What can hang from each mark
K_170: K_803
K_803: K_170 K_826
K_441: K_170 K_826
K_299: K_495
K_716: K_146 K_367
K_146: K_716
K_367: K_473 K_915
K_500: K_495 K_784
K_495: K_170 K_716 K_915
K_687: K_784
K_784: K_495 K_500
K_473: K_146 K_716

Each row was made from one small tree. The marks that hang from a mark follow it in brackets, in the order of their numbers. Every link used is in the known rows. Write each row's tree.
In the rows, zero is written as 128.
Known rows
K_500{K_495{K_170 K_716{K_146} K_915}}: [ 56 124 160 144  93 170 125 135 184 167 182 109 119 100  70 171  74 131
 139 162 147 113 131  71 131 179 154 125]
K_299{K_495{K_170{K_803{K_826}} K_716}}: [125 122 143 152 130 122 131 155 163 161 158  99 106  44  58 170 110 102
 132 157 109 113  80 131 112 177 139  73]
K_500{K_495{K_170{K_803} K_716{K_367} K_915} K_784}: [108 118 145 157 130 146 171 177 188 163 198 130 129  95  99 144  82 108
 141 201 161  56  99 133 117 184 172 105]
K_500{K_495{K_716{K_367{K_473{K_146}}} K_915} K_784}: [138 121 156 161  78 118 184 171 186 135 190 121 142 176 132 116  82  92
 136 133 167  36 141 115 120 173 137 137]
K_803{K_170 K_826}: [145 132 127 144 116 162 146 151 121 125 112 127 159 117 114 166 128 149
 129 136 137 127  94 166 156 170 131 130]
K_500{K_495{K_170 K_716} K_784}: [107 116 151 140  96 157 147 186 181 155 145 121 157 106  86 147  92 123
 136 187 137  81  98 125 122 146  87  82]
K_473{K_146 K_716}: [120 123 159  96 110 117 135 139 135 102 150  99  45 202 116 103 141 113
 124 133 137  98 124 119 145 135 139 134]
K_687{K_784{K_495{K_716{K_146 K_367{K_473}}} K_500}}: [176 109 127 127  81 128 131 167 177 122 127 139 122 136  99 168  91  52
 164  47 170  14 103 126 123 124 105 100]
K_473{K_146{K_716{K_367{K_915}}}}: [139 140 174  96  95 128 155 151 154 106 143  82  94 202 109 130 121  76
 133 143 185  87 129 130 140 159 142 133]
K_170{K_803}: [129 135 115 132 171 121 126 128 131 124 157 130 109 112 123 126 134  97
 127 161 114 115 116 123 133 139 183 121]
K_146{K_716{K_367}}: [132 132 165 103 113 135 168 145 140 112 145 130  89 141  89 148 129  96
 127 115 173  93 111 159 128 152 130 123]
K_367{K_915}: [148 131 129 123 123 129 123 137 147 139 113 121 148 130 134 126 128 126
 136 166 141 143 146 111 133 137 137 130]
K_473{K_716}: [127 116 148 103 127 122 139 138 134 118 139 138  58 142 105 116 151 134
 124 136 132 118 121 132 136 132 133 126]
K_716{K_367}: [133 122 127 135 120 119 143 137 149 124 150 125 132 133 141 133 116 135
 127 103 174  96 127 162 127 133 120 132]
K_687{K_784{K_495}}: [116 118 123 147 117 153 131 163 130 142 109 126 125 124 128 111 112  86
 161 110 131  91  91 110 112 121  93 111]
K_146{K_716{K_367{K_473 K_915}}}: [186 139 168 109 110 120 169 154 177 116 131 141 104 161  86 152 127  85
 130 107 174  74 160 140 134 151 147 121]
K_473{K_146{K_716{K_367}}}: [125 137 172  99  98 129 159 144 141  99 154  87  80 199 104 132 121  77
 128 114 174  78 115 143 136 153 136 131]
K_299{K_495{K_170{K_803} K_716}}: [117 123 149 147 134 128 117 139 186 165 161 128  89  71  53 161 113  93
 132 166 110 111  95 116 111 156 134  75]
K_495{K_170{K_803} K_716{K_146 K_367} K_915}: [133 135 142 155 115 131 125 121 191 170 188 120  82  95  57 184  77 109
 148 148 169  55 139 100 142 198 217 131]
K_441{K_170{K_803}}: [129 142 135 147 159 120 130 103 134 137 109 143 119 122 108 199 133  99
 127 182 124 118  94 131 135 139 176  98]
K_441{K_826}: [134 122 136 149 127 137 151 151 145 118 107  99 136 122 136 134 125 120
 132  66 133 140 102 138 136 126 136  94]
K_784{K_495{K_716 K_915}}: [ 85 122 145 147  99 153 135 118 120 173 148 134 102 118 115 138  94  86
 142 113 119 121  93  79  95 189 143 130]
K_367{K_473 K_915}: [193 138 130 134 124 110 130 139 173 130 114 142 146 154 126 134 124 114
 133 119 128 105 188 104 139 128 148 126]
K_146{K_716{K_367{K_915}}}: [150 134 167 100 111 135 162 152 155 122 131 123 104 143  95 146 129  94
 132 145 185 105 127 146 131 158 137 125]
K_500{K_495{K_170{K_803} K_716 K_915} K_784}: [104 124 147 151 138 155 158 171 172 166 179 132 125  90  89 141  93 104
 141 221 125  82 100 104 119 181 177 101]
K_803{K_826}: [139 127 121 136 122 122 149 151  99 123 123  87 151  90 132 141 125 141
 128 115 126 132 106 150 129 155 134 125]
K_716{K_146 K_367{K_473 K_915}}: [202 139 127 142 102  96 125 155 209 129 146 119 153 148 127 156 105 140
 141  83 186  60 200  95 157 139 132 146]

Which tree is each row?
[107 111 134  77 150 160 109 156 128 131 118 118 118 117 131 184 109 113
 135  93 130 115  58 144 108 123 122  76] => K_784{K_495{K_170} K_500}
[156 120 147 106 103 108 129 161 186 124 156 114  81 142 113 137 134 154
 136 134 194  86 154 108 157 149 128 146] => K_473{K_716{K_146 K_367{K_915}}}
[128 110 134 109 138 168 130 157 128 140 101 133 101 113 120 155 104  90
 169 114 141  91  73 133 107 129 156  97] => K_687{K_784{K_495{K_170 K_915} K_500}}
[114 113 148 102 100 153 117 142 161 158 157 117  99 109  99 209  76 103
 151  79 178  72  78 114 111 179 152 107] => K_784{K_495{K_170 K_716{K_146 K_367} K_915} K_500}
[118 116 156 155 101 118 138 116 150 167 157 143  95  87  93 133 119 106
 136 142 120 142 118  97  96 177 135 127] => K_299{K_495{K_716 K_915}}
[111 103 126 107 131 154 141 166 142  97 130 130 138 118 134 129 124  84
 145 149 152 106  87 163 122  92 125 104] => K_687{K_784{K_500{K_495}}}
[148 102 139 114  91 161 127 175 176 147  99 123 128 121  95 169  88  61
 168 125 182  54  72 159 112 131 113  72] => K_687{K_784{K_495{K_170 K_716{K_367{K_915}}} K_500}}
[141 122 150 146 104 148 144 166 140 185 119 133 126 111 102 147  90 115
 156 141 122  76  89  90 103 183 117 101] => K_500{K_784{K_495{K_170 K_716 K_915}}}
[165 131 156 110 112  99 143 139 160  97 148 123  52 217 108 112 135 104
 123  84 124  63 166 114 149 126 150 129] => K_367{K_473{K_146 K_716}}
[154 124 139 166  69 145 125 170 207 161 124 126 118 129  63 166  67  82
 171  59 166   4 127 100 130 140  91  92] => K_687{K_784{K_495{K_170 K_716{K_146 K_367{K_473}}}}}
[144 120 157 146  79 120 108 158 228 174 152 104 127  84  63 181  95 136
 146 139 178  92 132  97 127 164  86  98] => K_299{K_495{K_170 K_716{K_146 K_367{K_915}}}}
[117 117 160 143 100 133 117 138 183 167 136 126 105  83  58 163 109 119
 134 139 123 121 104 121 108 148  91  79] => K_299{K_495{K_170 K_716}}
[149 114 149 105 116 114 149 154 168 122 147 131  77 148 123 120 142 139
 130 145 183 100 138 150 138 143 134 132] => K_473{K_716{K_367{K_915}}}
[132 129 154 152  76 137 127 122 187 173 160 119 100 110  62 186  72 137
 150 119 182  66 149 103 138 189 168 137] => K_495{K_170 K_716{K_146 K_367} K_915}
[ 84 117 143  99 143 157 123 137 169 132 190 120 102  90  85 192  95  91
 134 174 142 106  93 110 131 164 211 107] => K_784{K_500{K_495{K_170{K_803} K_716{K_146} K_915}}}
[119 114 166 158  99 126 140 132 187 177 163 134  93  84  77 163  92 126
 138 126 159 106 115 132  98 179 131 107] => K_299{K_495{K_170 K_716{K_367} K_915}}
[109 105 130 114 134 155 150 155 134 108 139 138 125 116 139 126 121  88
 149 156 151 115  96 150 116 113 163 123] => K_687{K_784{K_500{K_495{K_915}}}}
[126 123 158 144  89 126 102 144 198 168 145 112 107  76  47 178 102 130
 140 130 132 108 120  82 125 156  85  92] => K_299{K_495{K_170 K_716{K_146}}}
[ 88 115 130  95 180 155 149 159 122 115 180  99 123  71 133 178 112 117
 125 166 131 137  68 163 120 160 224 101] => K_784{K_500{K_495{K_170{K_803{K_826}} K_915}}}
[150 122 163 164  83  93 153 124 186 146 182 127  88 153 105 134  97  87
 134  87 152  76 147 111 104 175 141 135] => K_299{K_495{K_716{K_367{K_473{K_146}}} K_915}}
[107 110 131  88 151 145 131 133  96 128 139 135 106 122 165 154 119 100
 137  95 128 139  69 120  96 152 164 123] => K_784{K_495{K_915} K_500}
[105 121 148 137 139 157 157 182 159 154 153 124 147 106 132 131 103 159
 140 186 137 109 114 111 120 155 135 114] => K_500{K_495{K_170 K_915} K_784}
[ 78 106 153  97 121 166 137 133 152 133 162 131 113 107  96 181  98 101
 128 159 144 127  86 147 111 151 177 100] => K_784{K_500{K_495{K_170 K_716 K_915}}}
[ 83 107 136  90 150 149 145 136 123 107 169 133 127 117 157 148 123 114
 122 147 143 151  92 143 112 134 176 129] => K_784{K_500{K_495{K_915}}}
[185 137 137 138 103  97 142 148 191 114 144 105 138 205 147 127 105 105
 131  92 179  61 181 132 144 133 143 137] => K_716{K_367{K_473{K_146} K_915}}
[133 112 144  91  92 150 104 165 185 151 135 100 131 114  98 212  81  99
 149 100 187  71  80 117 124 159 112  85] => K_784{K_495{K_170 K_716{K_146 K_367{K_915}}} K_500}
[141 120 158  99 100 108 145 155 169 107 156  90  64 209 135 105 133 116
 128 143 189  81 138 137 148 146 141 139] => K_473{K_146 K_716{K_367{K_915}}}
[160 137 130 148 101 125 126 164 193 161 159  69 137  71  60 196  81 114
 147 159 176  58 125 120 154 197 177 104] => K_495{K_170{K_803{K_826}} K_716{K_146 K_367{K_915}}}
[116 122 155 141 142 131 126 136 160 166 145 130  96  83 105 149 117 153
 138 140 123 148 121 106 104 157 139 113] => K_299{K_495{K_170 K_915}}
[138 141 131 154 154 116 146 121 111 135 107 109 139  91 113 209 131 110
 127 171 121 120  78 148 135 161 181  95] => K_441{K_170{K_803{K_826}}}
[155 127 137 143  64 118 120 137 193 151 147 110 143 124  91 159  97 113
 143 137 189  78 154  99 145 166 119 138] => K_495{K_716{K_146 K_367{K_915}}}
[122 130 154 155 128 123 112 130 189 180 179 123  75  60  50 172 101 109
 145 166 121 109 123  61 122 191 175 112] => K_299{K_495{K_170{K_803} K_716{K_146} K_915}}
[143 120 140 148  99 134 152 160 120 172 127 141 132 117 129 123 103 101
 151 137 120  87  90  83 100 183 115 123] => K_500{K_784{K_495{K_716 K_915}}}
[167 135 136 140 107  97 148 139 174 105 157 113 121 202 143 129 104 106
 126  58 166  46 165 148 139 125 134 134] => K_716{K_367{K_473{K_146}}}
[121 138 133 137 177 143 128 120 141 155 154 133  84 101  98 151 110 123
 138 171 116 117 129 113 129 167 232 122] => K_495{K_170{K_803} K_915}
